What can hang from each mark
j_640: j_293 j_901
j_79: j_422
j_797: j_23 j_293 j_901
j_901: j_79 j_640 j_645
j_645: j_422 j_901
j_422: j_79 j_645 j_901

Known rows, with every way that one mark hangs from another
j_422(j_79): [-2.52  3.32 -2.48  0.13  0.62  0.00  1.53 -0.10  1.98  0.26  2.31  2.13
 -0.40 -2.53 -0.51  0.87 -0.38 -0.21  0.39 -0.62 -0.21  0.18  1.58]
j_901(j_79(j_422) j_640): [ 2.33  0.95 -1.56  2.38  2.60  1.64  1.01 -0.77  2.59 -0.26 -1.15 -0.59
 -0.18  1.75  0.18 -0.27  2.05  0.16  4.10 -0.53  0.64 -1.00 -0.53]
j_645(j_422): [-1.53 -2.78 -2.73  0.85  0.62  2.25  2.44  0.16  1.30  2.09  3.92  0.67
 -1.76 -2.77 -1.46  1.44  0.13 -2.15 -0.27  2.31  2.06  0.75  0.80]
j_640(j_901(j_79(j_422(j_645)))): [-1.74  3.46  0.04  0.28  2.80  1.97  2.01  0.01  7.42  2.24  0.97 -0.75
  0.76 -1.67 -1.19 -0.85  1.49 -0.84  0.98  0.47  0.56  0.92 -0.49]
j_640(j_293 j_901(j_79)): [-1.63  3.31 -1.66 -0.23 -0.75 -1.57 -0.56 -1.98  2.58  0.06  4.59 -2.59
 -1.51 -2.61 -0.69  1.65  3.97  0.82 -1.63 -0.13 -1.58  1.10 -0.58]
j_422(j_901): [-2.75  0.36 -2.18 -1.85  0.77  0.13  1.67  1.38  0.92 -1.10  0.81 -0.55
  0.97 -2.63 -0.88 -0.19  0.19 -2.12  0.75 -0.01  2.18 -0.40  0.87]
j_640(j_293 j_901(j_79 j_645(j_422))): [-0.16 -1.40  1.04  1.51 -1.56 -0.86 -1.18 -1.14  0.08  1.98  2.14 -2.73
 -2.66 -1.65 -1.03  1.45  1.31 -0.41 -4.07  1.43 -1.09  1.75 -0.75]
j_797(j_23): [-0.99 -2.10 -0.73 -1.30  1.63  1.43  1.29  1.81 -0.10  0.01  3.79 -0.07
  0.74 -2.22 -0.38  3.27  2.17 -0.55  3.13  0.64  1.10  0.30  1.41]
j_79(j_422(j_645 j_901(j_640))): [-0.95  1.28  0.05 -1.00  2.49  1.79  0.84  1.05  3.08  0.49 -2.82  1.88
  2.71  0.64 -1.20 -4.38 -2.43 -0.33  3.31  1.60  2.25 -0.51 -1.70]
j_901(j_79 j_640): [ 0.61 -0.24 -3.64  1.71  0.88  0.70  0.44 -1.54  1.19 -1.79 -1.78  0.80
  0.55 -0.50 -0.46  1.40  2.78  0.19  1.23 -1.44 -0.52 -1.98  1.05]
j_901(j_640(j_293) j_645): [ 1.14 -0.80 -1.28  0.44 -2.07 -2.15 -2.85 -1.06 -2.53 -1.38  0.71  1.12
  0.60  0.29  0.55  0.27 -0.41  0.58  1.56  1.18 -2.68  0.30 -0.67]
j_901(j_79 j_640(j_293)): [ 0.18  0.87 -2.78  1.81 -0.05 -1.20 -1.06 -3.04  0.10 -1.41  0.30  0.18
 -0.84 -0.65 -0.75  0.97  2.75  2.50  0.58 -0.18 -1.47 -0.96 -0.02]
j_422(j_79 j_901): [-3.26  3.49 -1.13 -1.53  0.69 -0.45  1.32  0.91  0.77 -0.15 -0.31  0.82
 -0.07 -2.50 -1.09 -1.30 -1.75 -0.48 -0.94 -1.33  1.64 -0.46  1.26]
j_422(j_79 j_901(j_640(j_293))): [-1.61  4.67 -0.62 -1.08 -1.47 -2.24 -2.15 -0.77 -1.81 -1.18 -0.75  1.78
 -0.47 -0.29 -0.72 -2.84 -1.86  2.98 -1.04 -0.55 -0.35 -0.32 -1.08]
j_640(j_293 j_901): [-2.17  3.70 -1.68 -1.74 -2.13 -1.65 -0.61 -0.67  1.68  0.66  7.43 -0.93
 -0.48 -2.71 -0.36  0.90  2.33 -0.38 -0.71  1.03 -1.84  2.43 -1.40]
j_422(j_645 j_901(j_640)): [-2.50  0.15 -1.90 -1.73  0.85  0.79  0.38  0.23  1.34 -0.88 -3.89  3.45
  3.15 -1.62 -1.68 -2.49 -1.78 -0.58  0.48  0.53  1.14 -1.27  0.02]
j_645(j_422 j_901(j_79)): [-1.76 -3.11 -2.02  1.90  0.32  1.89  2.88 -1.95  2.51 -0.56  1.34 -1.30
 -1.63 -0.88 -0.98  1.24  0.28 -3.54 -2.25  0.60  3.62  1.32  1.97]
j_422(j_901(j_79)): [-2.28  0.01 -2.16 -0.38  2.01  0.45  2.06 -0.20  1.82 -1.53 -2.12 -2.17
  0.02 -2.37 -1.41  0.37  1.81 -0.73 -0.19 -1.19  2.40 -1.54  1.67]
j_645(j_422(j_79) j_901(j_640)): [-1.19  0.59 -1.31  0.74 -1.95  0.84  0.73 -1.31 -0.26 -0.17  0.50  3.32
 -0.81  1.59 -0.12 -1.48 -3.34 -2.11 -2.76 -0.28  1.51  1.67  0.02]
j_797(j_293 j_901(j_640)): [ 2.43 -0.70  1.74 -3.42 -0.53 -0.41  1.80  3.39 -2.99  0.68  1.73 -0.17
  1.10  1.35  2.55  2.24  2.91  1.69  0.53 -2.59 -2.04 -2.10  0.42]
j_79(j_422(j_645(j_901(j_640(j_293))))): [-1.19  2.08  0.11  0.23 -0.13  0.23 -0.30 -1.90  3.16 -0.24  2.31  1.82
  1.67  2.01 -0.10 -3.61 -2.53 -0.26  2.80  3.12  0.75  2.58 -2.17]
j_79(j_422): [-0.10  1.21 -1.55  0.60  2.29  1.60  2.28  1.10  3.47  1.14  4.37 -0.72
 -0.17 -0.69  0.08  0.09  0.71 -1.70  4.96  1.66  1.54  1.01 -0.22]
j_640(j_293 j_901(j_79 j_645)): [-0.46  1.62  0.19 -0.11 -1.50 -2.55 -1.89 -1.33  0.82 -0.17  1.88 -2.97
 -0.83 -1.71  0.13  1.85  2.39 -0.08 -1.70 -0.29 -2.64  1.09  0.05]
j_422(j_79 j_645(j_901(j_640))): [-3.35  3.27 -1.71 -0.59 -0.84  0.10  0.52 -1.68  2.65 -1.31 -2.08  5.41
  2.87 -0.01 -0.47 -2.31 -3.98 -1.15 -1.42 -0.74  0.29  0.80  1.04]
j_797(j_23 j_901(j_640)): [ 2.68 -2.24  1.54 -2.17  0.46  1.28 -0.03  2.80 -3.96  0.10  1.46 -0.35
  2.03  1.21  2.43  2.78  2.69  0.74  1.99 -1.91 -1.27 -0.90 -0.10]

Rows
[ 1.86 -3.67 -0.06  3.38 -0.87 -0.21 -2.09 -2.31 -2.35  0.48 -1.95 -0.33
 -2.19  0.50 -0.72  0.64 -0.01  1.39 -1.72  1.76 -0.99 -0.57 -0.21]
j_901(j_79 j_640(j_293) j_645(j_422))
[ 0.08 -3.23 -2.23  1.96 -0.70  1.69  1.27 -2.65  0.85 -1.29 -1.22  0.27
 -0.68  1.58 -0.42  0.38  0.14 -2.73 -2.23 -0.35  2.36  0.53  0.67]
j_645(j_422 j_901(j_79 j_640))
[ 2.66 -0.35  1.51 -0.54  0.45 -0.09 -0.79  2.11 -0.87 -0.94 -3.61 -0.60
  1.53  2.86  1.16 -2.93 -2.39 -2.18  3.70  0.10  1.14 -0.04 -1.41]
j_79(j_422(j_901(j_640 j_645)))
[-2.73  0.52 -2.05  0.84 -0.27 -0.52 -0.49 -3.96  2.62 -2.11 -1.48  1.94
  1.36 -0.25 -1.29 -1.07 -0.39  1.08 -1.04  0.62  0.18  0.48  0.27]
j_422(j_645(j_901(j_79 j_640(j_293))))
[ 0.25  0.83 -1.01  2.21  3.73  2.42  1.34 -0.98  5.01  0.75 -3.21  1.78
  1.15  0.49 -1.05 -1.39  0.27  1.06  3.20  0.93  0.79 -1.40 -0.22]
j_901(j_79(j_422(j_645)) j_640)
[ 1.78  1.70  1.43  0.67  0.81  0.10  0.23  0.79  3.38  0.94  0.35 -3.68
 -0.02  0.84  1.09  0.48  1.79 -2.61  1.38 -0.94 -0.48  1.28 -0.38]
j_640(j_901(j_79(j_422) j_645))
[-0.52  0.52 -2.24  0.82 -1.63 -1.44 -0.99 -3.64  0.58 -3.39  0.61 -0.51
  0.03  1.25  0.23  0.22  1.33  0.24 -0.35 -0.70 -0.05  0.97  0.06]
j_645(j_901(j_79 j_640(j_293)))
[ 2.02 -2.01 -1.91  1.99  0.14 -0.46 -0.82 -1.19 -0.55 -1.98 -4.55  0.41
  1.04  0.27  0.53  1.51  1.24 -0.53  1.02 -1.61 -1.38 -2.04  1.60]
j_901(j_79 j_640 j_645)
[ 1.38  2.57  2.35  0.82 -0.19 -1.41 -1.48 -0.49  2.56  1.12  2.67 -4.24
 -1.39  0.65  0.73 -0.16  1.67 -0.26  0.92  0.81 -1.41  2.17 -1.34]
j_640(j_293 j_901(j_79(j_422) j_645))
[ 2.45  0.02  4.21 -1.30  3.38  1.04  4.38  3.53  1.23  2.42  1.88 -4.85
 -1.24  1.50  2.17  2.03  4.22  1.92  2.16 -1.89  0.55 -1.93  1.21]
j_797(j_293 j_901(j_79(j_422)))
[-3.00  0.94 -0.27 -0.30  0.51  1.19  1.76  1.12  0.25  1.76 -0.09  0.75
 -2.17 -2.21 -1.95 -1.61 -2.81 -0.72 -3.03  0.56  2.94  0.24  0.77]
j_645(j_422(j_79 j_901))
[-1.51  1.70 -0.35  0.93 -3.23 -0.65 -0.99 -2.76 -1.00  0.20  2.86  2.53
 -1.84  1.56 -0.36 -1.64 -3.32  0.24 -3.32  1.21  0.60  2.58 -1.13]
j_645(j_422(j_79) j_901(j_640(j_293)))
[-0.19  2.78  1.62 -0.90 -2.02 -3.29 -3.53 -0.18 -3.40 -1.57 -3.34  1.13
  0.29  0.71  0.09 -2.67 -3.40  1.87 -1.51 -0.76 -1.44 -0.15 -0.69]
j_422(j_79 j_901(j_640(j_293) j_645))
[-0.03  1.98  0.34 -1.09 -1.13 -1.63 -1.83  0.99 -2.39 -1.85 -5.55  1.96
  1.53  0.83  0.35 -2.28 -3.55 -0.52 -0.99 -2.20 -0.53 -1.09  0.48]
j_422(j_79 j_901(j_640 j_645))
[ 4.22 -4.75  6.40 -4.36 -0.39 -0.60 -0.46  5.78 -6.45  0.33 -0.93 -1.52
  1.88  3.02  3.61  4.05  2.09  2.17  1.46 -2.22 -2.20 -2.53  0.73]
j_797(j_23 j_293 j_901(j_640 j_645))
[-1.29  2.13  0.42  0.08 -1.28 -0.35 -1.53 -0.71 -2.66  1.08 -0.11  1.80
 -2.24 -0.06 -1.84 -3.33 -3.10  2.34 -3.44  1.04  0.91  0.29 -1.95]
j_645(j_422(j_79 j_901(j_640(j_293))))
[-3.63  4.02 -1.04 -0.54 -1.70 -1.29 -1.05 -2.88  1.57 -1.23  0.20  4.74
  1.42 -0.13 -0.94 -2.72 -3.91  1.42 -1.72  0.84 -0.62  1.63 -0.36]
j_422(j_79 j_645(j_901(j_640(j_293))))
[ 2.75 -7.52  4.47  0.93  2.14  2.58  0.97  3.03 -3.39  2.31 -1.38 -3.93
 -1.17 -0.13  1.22  4.16  1.41 -0.20 -1.85 -0.84  0.56 -0.99  1.96]
j_797(j_23 j_901(j_79 j_645(j_422)))
[ 1.61  0.76 -1.04  1.63  0.59  1.13  1.07 -1.63  2.84 -2.06 -0.67 -1.14
  0.82  3.59  0.95 -0.97  0.72 -2.41  2.94 -1.24  2.09  0.88 -0.27]
j_645(j_901(j_79(j_422) j_640))
[-3.02  1.36 -1.25 -1.66 -0.01 -0.61 -1.22 -0.83  0.53 -0.69 -1.64  2.61
  1.61 -1.89 -2.11 -3.12 -1.82  2.11 -0.20  1.96  0.39 -0.56 -1.33]
j_422(j_645 j_901(j_640(j_293)))
[ 1.09 -3.05  5.05 -4.72  1.34  0.42  2.97  5.89 -3.01  1.61  4.47 -2.64
  0.34 -0.29  2.05  4.82  4.05  2.01  1.48 -1.33 -0.19 -1.63  1.49]
j_797(j_23 j_293 j_901)
[ 3.10 -1.05  1.07 -0.39 -1.99 -1.91 -2.50  0.56 -4.73 -0.27  0.55 -0.83
  1.20  1.47  2.81  0.86  0.24  1.14 -0.15 -0.72 -3.45  0.01 -0.91]
j_797(j_901(j_640(j_293) j_645))
[ 1.64 -1.10 -1.04  2.01 -0.79 -2.04 -2.75 -2.30 -1.57 -1.76 -2.41 -0.38
 -0.03  0.49  0.19  0.96  1.32  1.77  0.38 -0.15 -2.53 -1.11  0.27]
j_901(j_79 j_640(j_293) j_645)
[ 0.59 -0.06  0.71  2.21 -1.89 -1.14 -2.82 -1.07 -3.00  1.69 -0.25  2.77
 -2.26  0.47 -0.52 -0.83 -3.55  1.88 -2.56  1.54 -1.93  0.71 -0.94]
j_901(j_640(j_293) j_645(j_422(j_79)))
[ 3.27 -2.79  4.84 -4.65  0.27  0.18  1.07  5.15 -4.91  0.90  1.87 -1.04
  1.44  1.88  2.80  3.89  3.76  2.76  1.75 -2.31 -1.45 -2.36  0.32]
j_797(j_23 j_293 j_901(j_640))
[ 0.24 -5.01 -0.72  2.80  1.14  1.38  1.26 -0.48  0.73  1.21 -2.02 -1.16
 -1.87 -1.57 -1.07  2.47  0.17 -1.95 -1.44  0.95  1.04 -0.78  2.31]
j_901(j_79 j_645(j_422))
[ 0.89 -0.82  0.46  0.59 -0.76 -2.35 -2.83 -1.57 -2.60 -2.61 -4.87 -1.75
  0.00  0.83 -0.12 -0.95  0.13  1.61 -0.65 -0.69 -0.47 -1.48 -0.06]
j_422(j_901(j_79 j_640(j_293) j_645))
[ 2.33  0.70  2.41 -0.35 -0.64 -1.54 -2.76  0.67 -1.80 -0.56 -1.21 -1.44
  0.21  2.77  0.98 -3.43 -2.21  0.28  3.22  1.62  0.24  0.61 -2.69]
j_79(j_422(j_901(j_640(j_293) j_645)))
[ 3.95 -0.66  0.26  3.01  1.78  0.55 -0.50 -0.17  1.07 -0.56 -3.65 -0.86
  0.32  2.71  1.20 -0.10  0.65 -0.62  3.72 -0.67 -0.54 -0.85  0.05]
j_901(j_79(j_422) j_640 j_645)
[-2.92  0.37 -1.17  0.73 -0.83  1.16  2.42 -0.82  1.53  0.70  2.85  1.63
 -1.86 -0.84 -0.55 -0.51 -3.31 -3.03 -3.01  0.57  2.69  2.66  1.39]
j_645(j_422(j_79) j_901)
[-0.95  1.35  1.01 -0.35 -1.95 -0.14 -0.21  1.13  0.47  2.80  1.77  0.92
 -1.46 -1.30 -0.18  0.35 -2.60 -2.45 -4.08 -0.18 -1.07  2.02 -0.13]
j_640(j_901(j_645(j_422(j_79))))
[-0.54 -1.00  1.12 -0.32 -3.00 -0.81 -1.65 -0.07 -0.54  2.66  5.13 -1.58
 -2.00 -1.57 -0.49  0.76 -0.51 -1.65 -3.10  2.76 -1.32  3.10 -1.69]
j_640(j_293 j_901(j_645(j_422)))
[ 3.19 -2.71  1.67 -0.63  1.96  1.60  0.13  1.70 -3.17 -0.52 -1.31 -1.93
  1.05  1.10  1.74  3.51  4.03  1.93  0.88 -3.38 -0.99 -2.21  0.86]
j_797(j_23 j_901(j_79 j_640))
[ 1.72 -5.57  4.63 -2.06 -0.51  0.33  2.77  4.50 -3.62  3.39  1.79 -2.27
 -1.17  0.26  2.09  3.01  0.45 -0.19 -2.17  0.09 -0.45 -0.92  1.58]
j_797(j_293 j_901(j_645(j_422)))
[ 2.15 -4.70 -0.90  3.27  0.25  1.22 -0.45 -1.04 -1.24  0.13 -4.16  0.41
 -0.99  0.58 -0.49  1.28 -0.22 -0.95 -1.38  0.20 -0.09 -1.39  0.95]
j_901(j_79 j_640 j_645(j_422))
[-3.43  3.65 -0.97 -1.47  0.78  0.23  0.07  0.24  1.42 -0.46 -4.90  4.74
  2.16 -1.60 -1.92 -3.44 -3.77  1.17 -1.32 -0.62  0.67 -1.58  0.27]
j_422(j_79 j_645 j_901(j_640))
[ 0.98  2.47  0.64 -0.51  0.26 -0.67 -1.13  0.28 -0.17 -0.25  1.56 -1.09
 -0.12  1.85 -0.04 -3.73 -0.56  0.98  3.28  1.68  1.45  0.85 -3.22]
j_79(j_422(j_901(j_640(j_293))))
